Every row comes from one small tree of marks. The marks that hang from a mark follow it in brackets, in alphabetical order. Every link used is in the known rows. Which tree was each row made from?
Known rows
bulus(tepav(delol(guto) moru pifegi)): 2.801; -1.645; 2.705; -2.844; 4.041; -0.708; 1.934; 4.152; 1.970; -3.526; -1.426; 2.533; -1.628; 2.356; 4.798; -2.498; -1.727; 3.026; 2.519; 1.296
dizora(guto(moru)): 3.869; 0.598; 1.906; -2.110; 1.353; -0.218; 0.558; 2.744; 0.570; -0.521; 0.360; 2.066; 2.207; -0.612; 1.719; -3.390; 0.386; -1.022; 3.892; 0.850
pafu(tepav(moru(guto))): -0.139; 1.731; 1.036; -0.551; 0.409; -0.369; -0.071; 2.085; 1.598; -3.311; 0.912; 0.087; -1.127; -2.496; 1.410; -2.258; 1.628; -0.339; 1.633; -0.014
dizora(guto(moru) tepav(pifegi)): 5.431; -1.613; 4.833; -2.655; 2.643; -0.088; 0.410; 3.148; 0.103; 1.506; -0.005; 3.283; 3.542; 1.362; 0.687; -2.225; -0.666; -0.493; 4.733; 2.145
dizora(tepav(pifegi)): 1.591; -2.095; 2.862; -0.607; 1.383; -0.007; -0.189; 0.498; -0.727; 2.272; -0.263; 1.327; 1.155; 1.859; -0.954; 1.265; -1.121; 0.603; 0.848; 1.402
gefe(tepav(dizora pifegi)): 0.294; -0.588; 3.155; -0.228; 1.214; -0.088; 0.461; 2.128; -1.451; -4.130; -0.647; 0.261; -1.121; 1.104; 0.619; -1.042; -0.980; 2.337; 1.750; 1.928
gefe(tepav(delol(guto) pifegi)): 2.315; -2.030; 4.032; -1.479; 2.606; 0.084; 0.013; 3.483; -0.459; -4.099; -0.279; 0.890; 0.337; 1.405; 1.767; -3.271; -1.282; 0.998; 4.027; 1.239
bulus(tepav): 1.822; 0.374; 0.872; 0.608; 1.072; -0.224; 1.950; -0.515; 0.600; 0.380; -1.289; 1.631; -1.154; 1.275; 1.015; 0.888; -0.827; 2.162; 0.090; 1.052
pafu(tepav(delol dizora pifegi)): -2.359; -1.580; 1.667; -0.730; 0.290; 0.023; -1.002; 2.870; 0.504; -6.126; 0.134; 0.430; -2.117; -0.439; 0.541; 0.373; -2.766; 0.355; 1.298; 1.508
gefe(tepav(delol moru)): -1.147; -0.187; 0.072; -1.653; 2.764; -1.141; 0.311; 3.340; -0.234; -6.124; -0.920; -1.040; -2.042; -0.514; 3.874; -2.765; -2.302; 2.107; 0.911; 2.472
gefe(tepav(moru)): 0.181; 0.430; 0.665; -0.615; 2.113; -1.025; 1.091; 1.981; -0.770; -4.084; -0.937; -0.735; -1.172; -0.858; 2.225; -2.200; -0.345; 1.988; 0.771; 1.274
pafu(tepav(delol pifegi)): -0.524; -1.865; 1.734; -0.081; 0.501; -0.083; -0.351; 1.369; 0.165; -4.396; 0.078; 0.171; -0.512; -1.022; -0.726; 0.173; -1.814; -0.192; 1.351; 0.301
pafu(tepav(moru)): -1.178; 0.097; -0.442; -0.101; 0.573; -0.606; 0.547; 1.182; 0.686; -4.147; -0.031; -0.431; -1.294; -2.714; 0.697; -0.527; -0.128; -0.032; 0.282; -0.559
pafu(tepav(delol moru(guto))): -1.406; 1.141; 0.377; -1.555; 1.080; -0.523; -0.770; 3.587; 2.167; -5.410; 0.822; -0.142; -2.003; -2.199; 3.058; -2.708; -0.466; -0.208; 1.728; 1.116
gefe(tepav(delol moru pifegi)): 0.076; -1.216; 2.066; -1.921; 3.220; -1.253; 0.837; 3.715; -0.491; -6.187; -0.984; -0.507; -1.277; 0.061; 3.137; -2.790; -2.198; 2.772; 1.447; 2.162
dizav(tepav(delol(guto) moru pifegi)): 0.403; -2.834; 0.933; -2.986; 2.634; -2.464; -0.719; 4.642; 2.899; -2.414; -0.075; -0.256; -0.344; 2.946; 5.079; -2.158; -1.109; -0.644; 1.686; 0.256
bulus(tepav(moru pifegi)): 2.451; -0.495; 2.130; -0.937; 2.890; -1.070; 3.041; 1.517; 0.601; -1.684; -1.728; 1.590; -1.564; 1.505; 2.140; -0.335; -0.649; 3.845; 0.070; 0.815
dizora(guto tepav): 2.233; -0.293; 2.252; -1.075; 1.478; -0.282; -0.976; 1.576; 0.049; 1.602; 0.278; 1.990; 1.452; 1.136; 0.765; -0.311; -1.715; -1.138; 2.663; 2.292
dizav(tepav(dizora pifegi)): -1.032; -1.679; 0.872; -0.478; 0.124; -1.952; -0.756; 1.744; 1.185; -0.478; -0.094; -0.358; -0.862; 3.235; 1.582; 1.092; -0.827; -0.143; -0.293; 0.972
gefe(tepav): 0.838; 0.203; 1.323; 0.664; 0.841; -0.140; 0.410; 0.351; -1.424; -2.331; -0.525; -0.353; -0.179; -0.309; 0.069; -1.043; -0.310; 1.096; 1.306; 1.118

Which tree is each row?
2.286; 0.324; 3.288; -2.381; 3.183; -1.353; 2.047; 4.571; 1.397; -4.214; -1.277; 2.883; -2.249; 2.088; 4.302; -1.678; -1.874; 3.460; 2.435; 2.721
bulus(tepav(dizora(guto) moru pifegi))
1.906; 0.755; 1.662; -2.724; 1.161; -0.016; -0.260; 4.258; 1.166; -2.247; 0.085; 2.209; 0.691; 0.008; 3.080; -3.337; -0.667; -0.446; 3.936; 1.992
tepav(dizora(guto(moru)))
0.725; 1.053; 2.488; -0.644; 1.108; -0.432; -0.401; 3.554; -0.580; -4.787; -0.258; 0.859; -0.737; 0.303; 2.210; -2.586; -1.638; 0.779; 3.621; 3.064
gefe(tepav(dizora(guto)))
-2.840; 1.475; -0.070; -3.358; 1.778; -0.385; -1.482; 5.448; 2.584; -4.824; 0.587; 0.008; -3.302; 0.680; 6.036; -3.151; -1.501; 1.376; 0.937; 2.692
tepav(delol dizora moru(guto))
0.504; -1.768; 3.909; -2.032; 2.325; 0.176; -0.706; 4.969; -0.050; -6.059; -0.418; 1.216; -1.308; 2.052; 3.187; -3.090; -2.281; 1.544; 4.122; 2.406
gefe(tepav(delol(guto) dizora pifegi))
-1.250; 0.633; 1.185; -3.012; 3.129; -1.382; -0.745; 6.501; 0.656; -8.478; -0.467; 0.329; -2.608; 0.003; 6.154; -4.066; -3.756; 1.800; 3.209; 4.322
gefe(tepav(delol dizora(guto) moru))
-1.667; -1.406; 0.043; -1.753; 1.506; -2.845; -0.128; 3.331; 1.851; -2.370; -0.474; -0.994; -1.839; 2.706; 3.902; -0.007; -0.933; 0.740; -0.789; 0.928
dizav(tepav(dizora moru pifegi))
0.382; 0.182; 2.157; -2.978; 2.238; -0.596; -0.163; 4.304; 1.897; -3.200; 0.541; 0.144; -0.778; 0.762; 3.729; -3.225; -0.081; 1.437; 1.476; 1.332
tepav(delol moru(guto) pifegi)
1.402; -0.534; 2.559; -0.866; 2.727; -1.048; 1.722; 2.551; -1.165; -4.234; -0.996; -0.419; -0.483; -0.059; 1.288; -2.295; 0.046; 2.772; 1.412; 0.830
gefe(tepav(moru pifegi))
1.287; -0.397; 2.625; -0.255; 1.330; -0.163; 1.758; 1.361; 0.373; -1.507; -1.418; 2.252; -2.134; 2.593; 1.407; 0.874; -1.491; 3.412; 0.638; 1.866
bulus(tepav(dizora pifegi))
3.214; -0.404; 3.683; -2.905; 1.547; -0.215; 0.377; 4.722; 0.573; -2.500; 0.154; 2.596; 1.475; 0.891; 2.130; -3.246; -0.279; 0.224; 4.390; 1.578
tepav(dizora(guto(moru)) pifegi)
0.786; -0.694; 3.905; -1.992; 2.335; -0.791; -0.845; 5.201; -0.497; -6.940; -0.306; 1.099; -0.804; 1.417; 2.957; -3.007; -3.339; 1.549; 4.127; 3.792
gefe(tepav(delol dizora(guto) pifegi))
3.342; -1.586; 4.274; -1.328; 1.917; -0.277; -0.417; 2.181; -0.370; 1.430; 0.225; 2.293; 2.103; 1.992; -0.222; -0.236; -1.374; -0.422; 3.110; 1.992
dizora(guto tepav(pifegi))
-0.624; 0.359; 1.437; -2.296; 1.294; -2.414; -0.752; 4.235; 2.688; -1.612; 0.520; -0.339; -1.724; 2.849; 4.590; -1.844; 0.925; 0.565; 0.570; 1.334
dizav(tepav(dizora moru(guto) pifegi))
2.087; -2.169; 3.715; -2.397; 2.669; -0.601; -1.272; 3.436; 0.248; -0.590; 0.234; 2.039; 1.245; 2.289; 1.640; -0.819; -3.437; -0.335; 3.276; 3.186
dizora(guto tepav(delol pifegi))
0.158; -0.085; 1.576; -2.646; 1.156; -0.050; -1.073; 5.290; 1.780; -6.681; 0.467; 2.141; -0.456; -1.955; 3.132; -3.076; -2.780; -1.466; 4.783; 2.618
pafu(tepav(delol dizora(guto(moru))))
-1.398; 0.001; 0.094; -0.964; 1.632; -0.184; 0.462; 2.385; 1.376; -3.313; -1.386; 1.776; -3.812; 2.055; 4.094; 0.561; -3.999; 2.814; 0.336; 3.430
bulus(tepav(delol dizora))
-0.190; 1.198; -0.202; -1.330; 0.897; -2.593; -0.748; 2.431; 2.774; 0.363; 0.650; -1.046; -0.624; 1.481; 4.200; -1.849; 1.513; -0.709; 0.007; 0.554
dizav(tepav(moru(guto)))
1.500; -1.635; 3.298; -2.241; 2.679; 0.213; 0.616; 4.092; 1.673; -3.397; -1.027; 3.089; -2.415; 3.484; 3.940; -1.136; -2.818; 2.675; 2.958; 2.426
bulus(tepav(delol(guto) dizora pifegi))
1.240; -3.031; 2.850; -3.867; 3.964; -0.312; -0.637; 4.721; 1.274; -1.450; -0.364; 1.653; 0.039; 2.323; 3.764; -1.909; -2.282; 0.728; 2.817; 1.943
dizora(tepav(delol(guto) moru pifegi))
1.074; 2.137; 1.953; -1.181; 2.040; -0.724; 0.388; 2.957; 0.233; -3.332; 0.072; -0.266; -1.050; -0.668; 3.011; -3.933; 1.297; 1.845; 2.009; 1.602
gefe(tepav(moru(guto)))
2.791; -1.387; 3.503; -2.561; 3.190; -1.191; 0.102; 3.620; 0.354; -0.430; -0.172; 1.892; 1.154; 1.466; 1.804; -1.360; -1.334; 0.511; 2.585; 2.016
dizora(guto tepav(moru pifegi))
0.637; 0.143; 1.306; -3.733; 1.848; -0.222; -1.038; 5.716; 1.742; -4.329; 0.297; 2.121; -0.147; 0.303; 4.649; -3.646; -2.732; -0.393; 4.218; 3.182
tepav(delol dizora(guto(moru)))
-1.769; -0.075; 1.001; -1.260; 0.362; -0.364; -1.942; 4.161; 1.361; -6.755; 0.689; 1.091; -1.879; -1.270; 2.279; -1.157; -3.502; -1.261; 3.215; 2.478
pafu(tepav(delol dizora(guto)))
2.140; -0.753; 1.597; -1.284; 2.379; 0.143; 0.879; 2.173; 1.825; -1.398; -0.948; 2.600; -1.406; 2.090; 3.599; -1.475; -2.121; 1.359; 2.531; 1.638
bulus(tepav(delol(guto)))
3.913; -3.353; 4.111; -3.820; 3.482; 0.602; -0.424; 4.228; 0.857; 0.598; -0.291; 3.179; 2.230; 2.258; 2.532; -2.698; -1.635; -0.394; 4.800; 1.924
dizora(tepav(delol(guto(moru)) pifegi))
-2.397; -0.119; 0.593; -0.834; 1.440; -0.237; -0.971; 3.285; -0.402; -5.969; -0.674; -0.229; -2.671; 0.510; 3.173; -1.435; -3.472; 1.666; 1.405; 3.356
gefe(tepav(delol dizora))
-3.034; -1.347; 0.788; -1.925; 1.687; -0.592; -0.484; 4.449; 1.138; -8.098; -0.273; 0.003; -3.148; -0.915; 2.676; -0.846; -2.808; 1.252; 0.893; 1.452
pafu(tepav(delol dizora moru pifegi))
0.206; -0.483; 1.387; -2.020; 2.180; 0.219; -0.063; 3.779; 2.171; -3.179; -1.062; 2.751; -3.015; 2.596; 5.005; -1.126; -3.206; 2.014; 2.536; 2.752
bulus(tepav(delol(guto) dizora))
-3.035; -0.304; -1.891; -1.446; 0.895; -2.631; -0.788; 3.029; 2.271; -2.135; -0.356; -1.208; -2.502; 1.853; 4.802; 0.096; -1.357; 0.133; -1.209; 1.315
dizav(tepav(dizora moru))
0.141; -0.602; 0.345; -3.310; 1.510; -2.272; -1.704; 5.553; 2.930; -2.975; 0.164; 1.089; -0.001; 2.119; 5.994; -2.659; -2.971; -1.819; 3.442; 3.207
dizav(tepav(delol dizora(guto(moru))))
